What can hang from each mark
Q_968: Q_173
Q_902: Q_173 Q_257 Q_356 Q_541
Q_356: Q_902 Q_968
Q_257: Q_968
Q_173: Q_257 Q_902
Q_541: Q_902 Q_968

Known rows, with every way that one mark hangs from another
Q_356(Q_902(Q_541(Q_968))): -6	8	-2	-9	6	-4	-11	-1	-11	7	14	13	-14	-11	16	9	-2	37	-15	-3	17	-4	16	-5	3	10	-5	1	-11	46	7	7	16	5	43	41	21	0	9	-1	16	13	6	-6	2	-7	15	5	-15	5	-9	-2	-11	-18	-4	20	-14	-4	-13	10	-8	-15	25	8	0	21	-1	4	2	6
Q_968(Q_173(Q_902(Q_356 Q_541))): -10	20	4	-3	4	-4	-10	-1	-9	6	11	-7	-19	9	32	2	-3	8	-9	-5	17	0	-4	-7	9	19	7	26	12	39	3	5	30	-1	33	51	1	-7	4	-11	11	18	18	-17	-3	-4	13	21	-6	12	-15	-14	-8	-3	17	12	-9	-6	-11	18	-18	47	45	3	14	20	7	-5	6	-4
Q_257(Q_968(Q_173)): -19	10	-3	-16	5	-10	-6	-12	-4	5	12	-4	-16	-5	6	9	10	-4	-19	-7	7	-4	12	-7	13	17	17	8	18	18	-1	8	25	-10	3	7	5	7	7	-4	12	21	13	-11	-6	-6	10	-2	-21	-3	-7	-6	-2	3	-6	11	-12	-4	-7	0	-7	14	-8	3	0	23	-1	0	7	13
Q_541(Q_968(Q_173(Q_257 Q_902))): -4	22	-9	-11	6	1	-14	4	-3	6	17	-3	-14	13	18	-12	2	15	-19	10	31	-1	20	-8	11	32	-21	24	15	12	0	26	42	-13	30	37	4	6	12	-10	10	20	18	-12	-8	9	13	-22	-17	1	-11	-5	-6	12	-16	21	-4	-1	-2	15	-21	63	12	3	9	19	-8	-2	8	10
Q_173(Q_257 Q_902(Q_356 Q_541)): 0	9	8	4	2	1	-7	4	-7	11	3	6	-19	17	21	-14	-3	14	-12	-2	22	5	-4	-6	4	22	-1	28	14	53	0	8	28	-3	38	55	20	-2	11	-8	13	19	15	-20	-6	-7	22	33	-10	14	-28	-16	-7	3	10	0	-5	0	-1	30	-16	67	35	2	6	16	8	-6	4	-19
Q_257(Q_968(Q_173(Q_902))): -21	20	-5	-13	5	-6	-10	-13	0	3	16	-10	-17	0	14	-8	10	-7	-17	2	21	-4	3	-8	17	31	5	17	20	15	-5	10	32	-13	11	19	5	3	12	-3	6	25	19	-12	-4	-4	14	-19	-17	1	-18	-7	-1	2	-17	24	-7	-4	-7	6	-11	34	13	2	4	22	-3	-2	7	3
Q_173(Q_257(Q_968) Q_902): -19	9	2	-9	2	1	-8	-11	3	8	6	7	-17	8	3	-18	12	2	-22	4	24	1	5	-7	10	37	-1	16	25	33	-5	15	29	-17	12	31	23	10	19	0	6	23	16	-18	-2	-7	23	-12	-23	7	-33	-13	-1	11	-16	9	0	4	1	17	-11	48	8	3	0	16	-4	-4	6	-3
Q_173(Q_257): -3	-5	6	-4	2	1	-2	4	-4	13	-1	3	-9	2	-5	-10	5	1	-19	11	15	4	15	-4	6	3	2	2	15	12	4	10	19	-4	-1	20	12	12	14	-9	12	12	4	-16	-2	-3	15	2	-23	6	-15	-9	-7	4	-5	-5	-3	-3	2	18	-6	34	-7	2	-2	14	2	-1	0	3
Q_257(Q_968(Q_173(Q_902(Q_541)))): -21	30	-10	-10	6	-7	-8	-17	-3	9	17	-2	-21	2	27	8	6	12	-15	-7	23	-6	-1	-9	16	37	7	23	17	39	-10	5	28	-12	25	36	7	-1	9	1	9	22	16	-12	1	-5	14	-7	-11	6	-32	-12	-3	-1	-5	17	-13	1	-3	9	-16	41	28	9	5	22	1	-5	10	0
Q_356(Q_902(Q_173 Q_257 Q_541) Q_968): 8	31	17	4	2	-16	-3	-12	-22	6	12	12	-22	-10	12	12	6	21	-5	-1	42	-12	21	-5	7	35	-9	21	-1	78	2	-8	19	2	51	69	27	3	25	-9	17	13	6	-20	0	-13	19	36	-15	22	-10	-11	-7	-31	4	11	-10	-9	-9	12	-24	0	51	-7	-1	17	25	4	-5	6
Q_968(Q_173(Q_902(Q_257 Q_356))): -4	18	3	-5	2	-10	1	-2	-10	-4	11	-5	-20	9	24	-13	3	-12	-7	-2	21	-6	-1	-1	10	22	-7	37	26	38	7	2	37	-7	32	51	-2	-6	6	-16	10	22	19	-19	-18	3	11	29	-17	17	-14	-11	5	1	8	7	-5	-11	-9	20	-18	45	36	-2	9	18	19	-6	4	3
Q_902(Q_257(Q_968(Q_173)) Q_356 Q_541): -8	21	2	-9	0	-15	3	-10	-14	-1	13	6	-29	7	31	15	7	5	-8	-25	23	-9	2	-2	4	39	12	37	21	67	3	-6	25	-9	32	54	6	-4	2	-10	16	24	20	-18	-13	-5	12	52	-16	9	-19	-17	4	-3	1	6	-15	-5	-7	12	-14	10	32	4	-1	24	13	-5	4	8
Q_968(Q_173(Q_257 Q_902(Q_356))): -7	10	0	-7	4	-4	-8	7	-4	5	5	-9	-20	16	22	-17	0	-6	-10	7	19	5	7	-5	7	16	-1	28	26	35	2	12	42	-9	22	48	3	3	12	-15	10	25	20	-21	-16	2	19	3	-16	9	-7	-13	-7	12	1	11	-3	-5	-6	21	-20	74	19	-4	11	17	2	-4	6	-6
Q_902(Q_173 Q_356 Q_541): 8	11	18	-1	0	-9	-2	0	-18	6	7	1	-11	6	17	10	-2	3	-7	-12	14	-4	1	-9	3	16	17	10	11	32	12	-4	17	8	26	43	21	6	2	-15	14	19	6	-18	-4	-11	11	75	-8	18	-17	-15	-12	-5	30	18	-15	-4	-9	16	-7	15	33	-2	6	18	18	0	-3	-7
Q_257(Q_968): -21	-2	11	-11	3	-8	-6	-7	-4	7	5	8	-11	-3	-7	-6	12	-4	-23	-10	9	-2	1	-5	10	21	19	-1	15	27	4	4	8	-2	-4	6	21	9	8	-1	10	15	9	-11	-2	-7	13	7	-21	6	-12	-6	-1	-11	-2	7	-9	-3	-4	7	5	-7	-8	7	-5	21	1	0	3	6
Q_541(Q_902(Q_173(Q_257) Q_356) Q_968): 8	14	14	-9	0	-2	-13	23	-12	6	7	10	-14	19	13	-5	-7	29	-9	7	30	1	21	-4	7	21	-18	9	13	37	10	18	27	-2	46	58	23	14	7	-23	23	18	19	-18	-23	3	12	33	-12	-3	-10	-11	-14	21	-1	23	-13	0	-7	21	-16	35	25	2	6	17	-1	5	0	-4

Rows
-15	14	-2	-14	1	-17	-1	-14	-7	-3	8	2	-20	0	9	4	13	-7	-15	-10	28	-10	11	-1	11	29	14	23	26	42	-1	1	27	-12	5	21	1	5	11	-11	11	22	14	-13	-11	-2	11	12	-26	2	-14	-9	8	2	-7	3	-9	-7	-4	4	-10	8	3	5	-4	21	8	-3	2	17 : Q_902(Q_257(Q_968(Q_173)))
-4	17	-4	-16	4	-1	-13	15	-8	8	15	3	-17	4	21	2	-4	25	-13	1	17	-3	19	-3	9	6	1	13	6	19	12	15	25	-5	27	39	0	3	-5	-19	19	14	19	-10	-19	7	4	-1	-9	-9	5	-4	-8	7	3	25	-13	-6	-16	12	-15	7	20	8	9	25	-5	4	4	5 : Q_541(Q_902(Q_356) Q_968(Q_173))
-8	19	-16	-16	6	-1	-16	13	-7	9	13	2	-13	-6	14	5	-4	28	-17	6	24	-5	23	-3	15	3	-3	4	1	0	5	21	21	-6	20	22	-3	6	3	-15	15	12	15	-5	-12	7	5	-33	-13	-14	-2	-3	-6	6	-9	15	-9	-5	-14	4	-16	9	13	9	6	22	-9	2	4	16 : Q_541(Q_902 Q_968(Q_173))
-14	25	-9	-11	1	-16	5	-14	-10	4	15	5	-23	2	18	15	7	9	-13	-14	27	-15	9	-4	5	42	10	31	19	57	-4	1	28	-11	13	37	0	-2	6	-10	14	20	14	-12	-5	-5	12	24	-17	3	-26	-14	6	-1	-1	-5	-13	-4	-4	9	-16	12	20	9	-6	23	8	-5	4	18 : Q_902(Q_257(Q_968(Q_173)) Q_541)
-2	17	-1	-15	4	0	-15	24	-7	9	13	6	-20	11	25	2	-5	30	-11	5	28	-2	27	0	8	15	-13	21	13	31	5	21	35	-9	34	54	2	8	3	-23	23	17	22	-14	-21	9	11	-10	-17	-10	3	-6	-9	12	-7	11	-9	-5	-11	18	-21	41	15	6	8	22	-13	2	6	9 : Q_541(Q_902(Q_356) Q_968(Q_173(Q_257)))
1	34	2	-9	1	-11	-8	8	-14	13	8	4	-25	-6	25	4	2	12	-8	-3	31	0	21	0	11	22	-3	40	13	56	3	0	21	-5	33	61	1	-1	13	-21	20	14	19	-21	-23	3	11	3	-13	10	11	-12	4	-12	-5	2	-3	-13	-16	15	-23	14	37	-4	4	23	11	-1	0	9 : Q_541(Q_902(Q_257 Q_356(Q_968(Q_173))))
1	14	20	2	0	-15	-5	-3	-12	13	7	13	-20	2	15	7	5	16	-9	-24	28	0	5	-4	2	28	4	38	8	81	7	-9	12	5	35	64	28	-2	12	-11	18	10	9	-22	-7	-5	14	72	-14	31	-3	-15	6	-22	14	-5	-7	-9	-10	24	-11	-2	38	-2	1	21	21	-2	-3	-5 : Q_902(Q_257 Q_356(Q_968) Q_541)
1	25	-1	-9	3	-11	-8	3	-10	-13	20	1	-20	15	26	-16	2	7	-9	-5	27	-7	5	-4	10	39	-22	43	21	38	11	11	38	-8	43	61	7	-1	3	-18	10	22	24	-14	-21	10	10	35	-18	14	-2	-7	3	12	-2	22	-9	-9	-11	20	-18	32	34	-1	8	22	6	-2	5	6 : Q_541(Q_968(Q_173(Q_902(Q_257 Q_356))))
-1	19	13	-3	4	-8	-11	1	-10	19	12	-2	-19	0	25	21	-1	16	-12	-22	17	5	12	-10	8	17	22	32	8	55	5	-2	18	4	24	55	9	-1	8	-13	19	14	12	-16	-4	-7	15	34	-9	24	8	-13	-5	-25	16	10	-14	-10	-15	13	-16	19	30	-2	9	28	11	1	4	6 : Q_902(Q_356(Q_968(Q_173)) Q_541)
-1	12	-11	-14	1	-5	-2	10	-9	6	8	20	-14	-6	3	-5	3	26	-16	5	36	-8	19	2	8	20	-25	18	7	24	6	15	16	-4	29	38	11	4	6	-14	15	6	13	-8	-13	6	6	5	-17	-3	-11	-3	-1	8	-14	10	-2	-4	-7	18	-9	-13	21	11	0	16	-2	0	-4	7 : Q_541(Q_902(Q_257) Q_968)
-6	17	16	-9	-3	-12	1	3	-16	-6	8	10	-24	9	13	1	4	5	-3	-5	26	-6	6	0	11	37	-13	19	24	55	8	-3	18	-8	35	53	24	5	8	-21	14	22	18	-21	-24	-2	12	46	-17	1	-19	-15	-2	9	2	17	-11	-2	-8	17	-9	3	33	0	-3	15	13	-1	-2	-4 : Q_541(Q_902(Q_173 Q_257(Q_968) Q_356))
-3	10	-4	-1	2	-9	2	-9	-18	5	5	12	-20	-11	8	0	6	17	-9	-3	24	-9	7	0	0	13	-14	16	2	61	2	-6	15	0	35	51	8	-3	14	-3	15	9	5	-15	4	-8	17	12	-21	13	-17	-10	-1	-19	2	-4	-8	-7	-6	17	-15	-7	33	3	-3	15	19	-3	-3	0 : Q_356(Q_902(Q_257 Q_541))
2	24	-9	-7	4	-12	-4	-2	-12	4	18	9	-19	0	20	12	1	24	-12	-13	30	-13	17	-3	4	30	-10	31	8	39	7	9	25	-4	37	43	-1	-2	4	-16	15	13	11	-7	-5	4	4	32	-12	4	-19	-6	3	6	-1	2	-12	-6	-7	13	-17	8	26	8	2	23	2	-2	2	18 : Q_902(Q_257 Q_541(Q_968(Q_173)))
-3	25	4	-2	5	-15	-6	-16	-18	13	14	6	-27	-14	24	18	7	23	-9	-9	37	-9	24	-2	7	36	-5	32	0	78	-1	-6	31	-3	39	69	4	0	23	-7	20	13	9	-17	-3	-6	17	1	-16	19	3	-9	0	-33	-3	3	-9	-11	-14	10	-26	9	44	-7	1	22	18	-1	-1	17 : Q_356(Q_902(Q_257 Q_541) Q_968(Q_173))
-7	18	-3	-10	7	-8	-16	-5	-12	16	11	-5	-18	-19	16	8	9	7	-15	4	16	-2	26	-5	13	12	7	3	1	40	0	3	26	0	14	37	12	3	22	-5	15	15	7	-15	-3	-4	19	-28	-20	13	20	-5	-6	-32	-13	20	-6	-12	-17	1	-19	5	14	-9	5	23	10	3	4	14 : Q_356(Q_902 Q_968(Q_173))
0	21	18	5	2	0	-12	-1	-6	23	9	10	-21	14	21	-3	1	22	-14	-7	30	13	2	-10	8	36	0	33	12	74	-3	4	21	-1	40	69	34	4	18	-9	14	19	18	-23	-4	-5	25	37	-9	23	-13	-17	-6	-12	-1	4	-3	-1	-4	30	-18	52	46	-7	7	19	7	-4	4	-17 : Q_173(Q_257 Q_902(Q_356(Q_968) Q_541))
-2	30	2	-6	6	-2	-14	-5	0	18	10	-7	-18	5	17	-8	5	2	-18	7	38	6	20	-9	16	33	-4	25	16	31	-6	14	36	-11	10	44	8	8	25	-11	12	21	15	-20	-3	0	21	-25	-13	11	-2	-11	-5	-9	-16	6	0	-6	-5	18	-26	69	17	-9	10	19	-1	-3	5	2 : Q_356(Q_968(Q_173(Q_257 Q_902)))
0	25	-17	-16	4	-7	-7	12	-10	2	11	5	-18	-3	15	-2	1	28	-11	6	40	-12	24	1	9	17	-24	22	9	26	7	20	26	-9	39	38	-5	4	6	-19	17	8	15	-7	-20	11	4	-16	-16	-11	-6	-4	0	13	-15	9	-8	-7	-10	13	-17	3	20	6	5	20	-2	0	0	18 : Q_541(Q_902(Q_257) Q_968(Q_173))
-4	25	-16	-9	6	-7	-12	-2	-8	11	18	1	-12	-3	22	16	-1	27	-16	-13	16	-7	16	-9	5	11	8	15	-1	19	6	13	27	-2	27	32	2	0	2	-10	15	10	11	-5	-1	2	7	12	-10	5	-9	-6	-6	3	-1	15	-16	-5	-12	9	-14	15	16	9	7	25	-4	-1	3	20 : Q_902(Q_541(Q_968(Q_173)))
-4	30	-17	-5	3	-9	-5	-10	-8	5	9	1	-23	5	26	-6	3	8	-10	-2	28	-8	1	-2	9	28	-9	41	16	41	-3	6	32	-9	33	49	-7	-9	10	-11	11	16	13	-14	0	-2	11	9	-14	11	-32	-15	2	4	0	-1	-2	-6	-4	18	-19	43	44	5	6	17	13	-7	2	5 : Q_968(Q_173(Q_902(Q_257 Q_541)))
-3	5	9	-5	3	-5	-11	12	-9	8	14	14	-11	3	22	16	-4	29	-15	-22	7	4	7	-5	0	17	8	14	1	48	15	6	15	7	33	44	25	1	-3	-12	18	6	10	-9	-8	-2	9	58	-10	12	-7	-6	-7	-10	17	16	-16	-5	-11	18	1	-2	23	7	5	24	1	1	2	-4 : Q_902(Q_356 Q_541(Q_968))
